(in the rows, 128 means zero)
Known rows, with every step that occurs
dotus, remudur, zazar, sigar, fumis, fomoz: [ 69 128 151  99 104 161 118  89 126 154 144 153  93 181 118 129 128]
fumis, remudur, zazar: [ 84 130 159 144  91 142 135 119 129 138 132 136 176 121 182  92  98]
remudur, zazar, sigar, fumis, fomoz: [109 148 124 112  98 142 117 104 144 177 135 156 105 173 143 105  92]
sigar, dotus, fumis: [ 86  93 127  84 109 126 134 119 149 141 161 148  72 137 125 101 131]
fumis, remudur, sigar, dotus: [ 93 110 134 126  74 154 127 107 177 162 144 118 184 116 129 109 131]
remudur, zazar, sigar: [133 160 131 103 137 152 175 102 139 181 113 182 131 180 151  92 135]
remudur, zazar, dotus, fumis, fomoz: [ 52 112 163 118  93 128 143 118 132 142 145 152  75 181 185  73  71]
zazar, sigar: [128 146 104 117 145 139 168 126 131 156 109 186  98 176 133 111 152]
zazar, dotus: [115 105 137 121 144 135 166 135 138 179 115 181  87 137 156  90 142]
zazar, remudur: [150 145  87 116 148 146 177 120 148 148 113 190  99 156 140 127 154]
sigar, fumis: [142 103 121 104 127 115 112 131 138 162 141 141 101 112 129 102 144]
sigar, fumis, remudur, fomoz: [122 111 125 136  91 117  88 131 161 153 156 115 154 145 146  94 107]
remudur, zazar: [124 134 146 108 128 137 151 105 149 170 133 148 145 134 164  91 112]
zazar, sigar, dotus, fumis: [ 96 124 110  81 116 142 158 120 140 150 143 183  56 180 110 103 151]
fumis, remudur: [ 79 113 131 155 102 129 126 143 121 110 127 141 145 116 167 108 120]
remudur, fomoz: [142 123 116 118 143 122 139 109 185 171 146 135 136 177 149 103 106]
sigar, dotus: [107 100 125 101 125 141 140 112 169 184 146 159 105 113 128 120 129]
dotus, fumis: [ 94 112 121 105 124 107 140 135 119  97 143 143  80 154 148  91 132]
fumis, sigar: [ 58 127 154 132 106 125 122  98 140 119 133 140 144 133 172 110 103]
zazar, remudur, sigar, dotus: [159 141  89  88 118 166 176  86 204 203 130 170 137 155 102 128 163]

Rows
[107 104 124  76  98 131 139  98 176 152 159 121 120 158 111  92 143]	remudur, sigar, dotus, fumis
[102 104 140 100 132 144 150  92 148 131 132 118 151 152 109 123 180]	dotus, remudur, sigar
[ 51 136 131  93  81 154 143  93 157 159 157 164  77 199 140 105  79]	remudur, zazar, sigar, dotus, fumis, fomoz
[ 82 129 115 115  81 147 137 118 163 143 160 157 111 214 129  93 114]	zazar, sigar, dotus, fumis, remudur, fomoz
[117 127 107  97 133 159 162 108 161 195 127 193  90 156 112 122 151]	zazar, sigar, dotus
[ 47 109 164 107  62 145 125 114 137 133 166 133 136 125 160  81  97]	sigar, dotus, fumis, remudur, zazar
[ 83 113 174  95 131 157 152  91 130 148 141 141 135 139 141 116 147]	dotus, remudur, zazar
[118 112 112 120  91 116  91 109 174 150 147  98 137 146 123 111 107]	remudur, sigar, fumis, fomoz
[162 117 119  95 114 118 114 112 165 172 137 113 149 131 111  93 155]	remudur, sigar, fumis
[104 125 128 148  89 133 132 121 147 122 125 113 195 134 148  98 131]	fumis, remudur, sigar
[ 44 112 163 110  92 145 118  82 169 163 152 145 135 113 150 121 102]	fumis, sigar, dotus
[121 124 165 109 131 147 173 113 145 209 120 176 122 143 174  70 122]	remudur, zazar, dotus
[153 154 131  87 122 144 142 109 139 201 125 172 115 160 128  86 142]	remudur, zazar, sigar, fumis
[ 28 116 175 115  96 121 142 117 116 110 136 159  85 168 179  72 114]	zazar, dotus, fumis, sigar
[126 109 122  92 112 148 144  91 196 195 144 129 152 131 112 111 141]	remudur, sigar, dotus
[ 75 110 151 132  78 128 149 140 123 113 128 132 136 168 156  60 142]	zazar, dotus, fumis, remudur, sigar
[ 47 118 108 106  96 142 135 117 149 129 152 168  45 194 124 123 102]	zazar, sigar, dotus, fumis, fomoz
[193 144  85  92 123 139 145 108 169 178 124 153 132 155 101 109 176]	zazar, remudur, sigar, fumis
[104 118 128  82 137 175 158  80 182 199 155 173 102 209  88 137 166]	zazar, sigar, dotus, remudur, fomoz
[ 94 142 155  92 139 171 175  89 120 157 122 176 119 187 129 118 170]	dotus, remudur, zazar, sigar
[ 30 132 203 104  84 134 148  97 122 139 142 155 118 169 196  55  96]	remudur, zazar, dotus, fumis, sigar
[ 32 123 157 115  92 111 120 106 120  75 148 130 110 157 174  93 106]	dotus, fumis, sigar
[ 99 100 161 100 134 156 171 100 145 168 121 148 125 162 115 104 192]	zazar, dotus, remudur, sigar
[ 96 121 166  92 117 131 168 121 125 163 136 166  86 167 170  54 123]	remudur, zazar, dotus, fumis
